(in the rows, 128 means zero)
Known rows, with every step that occurs:
dipu sodog nomiv solod: [ 80 190  98 171  90 114 161  87 142 129 127 128 112 108 126 124 106  89
 127  90]
solod dipu sodog dubosu: [ 50 160  81 166 114 153 156  10 122 136 110 133 103 119 127 120 107  88
 125  72]
sodog dubosu: [ 83 166  85 159 102 169 146  84 123 143 130 140 116 118 106 139 113  92
 144  85]
dipu sodog nomiv solod geve: [ 85 182 111 185  93 105 167 131 145 128 113 136 124 110 129 137 103  80
 124  87]
sodog geve: [ 97 172  80 160 100 181 141  88 116 135 160 134 135 120  99 139 106  96
 141 116]
dubosu solod nomiv sodog dipu: [ 73 185 116 167  98  88 139 161 135 136 126 136 126 107 131 110 111  97
 127 101]
dubosu solod dipu sodog geve: [ 62 164  79 163 115 118 154  23 118 122 132 141 127 120 128 111 105  92
 120 113]
dipu sodog geve solod: [ 97 170  76 160  97 178 159  75 118 131 162 127 131 123 119 143  89  95
 127 101]
solod dipu sodog: [ 65 169  89 157 109 167 159  14 120 131 131 132 113 120 112 127 104  88
 126 106]
dubosu solod geve sodog: [ 97 167 130 144 101 129 151 159 121 129 132 153 143 116 112 168 100  93
 144 131]
nomiv sodog geve solod dubosu: [ 98 163  75 153  91 144 154 101 124 121 156 134 141 110 114 140 101 105
 132  84]
dubosu solod dipu sodog: [ 62 171  90 154 110 122 159  19 124 125 123 144 112 113 121 119 103  92
 126 114]
dubosu solod nomiv: [ 96 181  98 151 106 106 157 139 122 132 140 155 125 104 104 114  91  94
 143 103]
sodog dubosu solod: [ 80 167  89 155 104 123 147  94 123 137 121 154 116 114 116 130 109  95
 143  94]
geve solod dubosu: [ 99 163  85 135  96 165 172  84 117 123 165 148 122 111 103 145  93  98
 147  89]
solod geve sodog: [ 99 166 125 148  98 173 152 150 121 135 138 141 142 121 101 177 103  92
 143 119]
dipu sodog nomiv: [ 79 177  99 168  97 156 151  69 135 136 130 117 113 114 120 127  86  83
 129  84]
geve solod nomiv sodog dipu: [ 88 186 102 158  94 141 154 155 133 135 142 126 126 112 124 131 104 100
 129  88]
dipu sodog dubosu: [ 68 164  95 168  99 157 149  70 124 145 121 128 106 115 123 130 105  84
 131  76]
sodog nomiv solod: [ 94 193  92 161  94 125 158  95 141 127 134 140 121 111 110 135 115  96
 141 102]
dipu sodog dubosu solod: [ 67 163  96 164 103 113 149  77 123 139 114 141 106 112 133 120 105  85
 129  84]
sodog geve solod nomiv: [111 177  70 152 106 156 164 134 117 131 170 139 143 115 106 127  82 100
 139  86]
geve sodog dubosu solod: [ 74 164 109 139 102 123 143 114 120 136 128 149 120 116 124 150 106  97
 144 101]
geve sodog: [ 91 174 112 134  94 182 146 103 119 137 156 138 130 119  99 166 103  98
 147 125]
nomiv sodog geve: [ 95 177  84 170  93 161 133 102 123 134 142 123 142 118 104 141 113 100
 131 113]
solod geve sodog nomiv: [ 93 170 125 153 100 158 150 146 132 133 133 127 140 120 115 170  87  91
 141  92]

Rows:
[ 88 154  80 156  95 151 166  78 118 123 166 132 128 113 123 130  88  91
 127  76]	dipu sodog geve solod dubosu
[ 81 171 119 162  97 120 160 164 128 134 115 157 131 115 122 168 123  92
 140  93]	nomiv solod geve sodog dubosu
[ 80 171  89 167  94 151 137  97 128 142 114 129 120 113 112 140 117  96
 135  83]	nomiv sodog dubosu
[ 74 164 144 151 101 129 146 170 126 132 132 144 139 120 132 163 115  91
 135 129]	dubosu solod geve sodog dipu
[ 80 176  90 170 102 119 142 140 128 144 114 133 121 103 113 119 107  92
 134  55]	solod nomiv sodog dubosu
[ 77 175 114 141  87 100 161 119 137 118 148 144 119 104 122 140 108  99
 142  84]	geve sodog nomiv solod dubosu
[ 92 174  66 136 112 187 170  22 120 123 147 146 125 122 101 148 101 101
 141 112]	geve solod dipu
[ 69 175 103 169  88  90 166  84 139 120 133 138 107 102 131 113 101  85
 127  67]	dipu sodog nomiv solod dubosu
[ 75 162 105 142 100 169 144 106 120 142 133 137 120 119 112 159 109  96
 145  90]	geve sodog dubosu
[ 68 168  99 169 109  81 156 130 125 140 115 144 107 103 135  98  87  83
 128  61]	dipu sodog dubosu solod nomiv
[ 89 168  54 147 115 183 163  23 114 121 159 141 140 127 108 144 104 104
 136 109]	sodog geve solod dipu
[ 58 172  86 165 111 150 156   7 131 129 122 121 111 115 125 119  92  87
 123  81]	solod dipu sodog nomiv
[ 93 176  78 158 100 127 157 142 126 138 125 135 126 106 116 133  97 102
 133  52]	geve solod nomiv sodog dubosu
[ 88 178 110 139  96 164 144  97 131 133 145 124 127 118 111 159  89  96
 144  99]	geve sodog nomiv
[ 83 170  89 157 109  93 156 139 121 139 122 155 117 102 119 108  94  92
 141  71]	sodog dubosu solod nomiv
[ 58 173  90 159 114 105 158  14 135 122 114 134 113 113 133 112  91  89
 122  91]	dubosu solod dipu sodog nomiv
[102 167 108 160 106 129 158 140 123 130 125 155 140 112 105 149 106  89
 142 122]	dubosu solod geve
[ 58 162  75 154 120 119 153  34 120 129 112 155 113 115 120 121 120  98
 139  91]	sodog dubosu solod dipu
[ 82 156 117 155 105 160 150 151 120 141 120 141 132 121 117 172 108  91
 142  86]	solod geve sodog dubosu
[ 84 178  93 159  91 100 166  95 141 118 139 147 115 102 116 120 108  94
 142  79]	sodog nomiv solod dubosu
[ 63 179  74 174 105 122 162  24 123 121 136 139 123 119 123 114 125  93
 119 112]	nomiv solod dipu sodog geve
[112 171  68 148 100 188 155  88 116 129 169 138 142 124 102 150  99 103
 142 111]	sodog geve solod
[ 74 154 111 177 108 104 156 131 127 138  99 146 120 111 135 134  98  79
 125  79]	dipu sodog dubosu solod geve
[ 87 173  59 154 107 165 153  35 121 120 143 132 145 123 113 142 114 109
 126 104]	nomiv sodog geve solod dipu
[ 64 185  85 164 103 127 168  27 128 123 124 147 112 114 118 122 122  91
 125 115]	nomiv solod dipu sodog
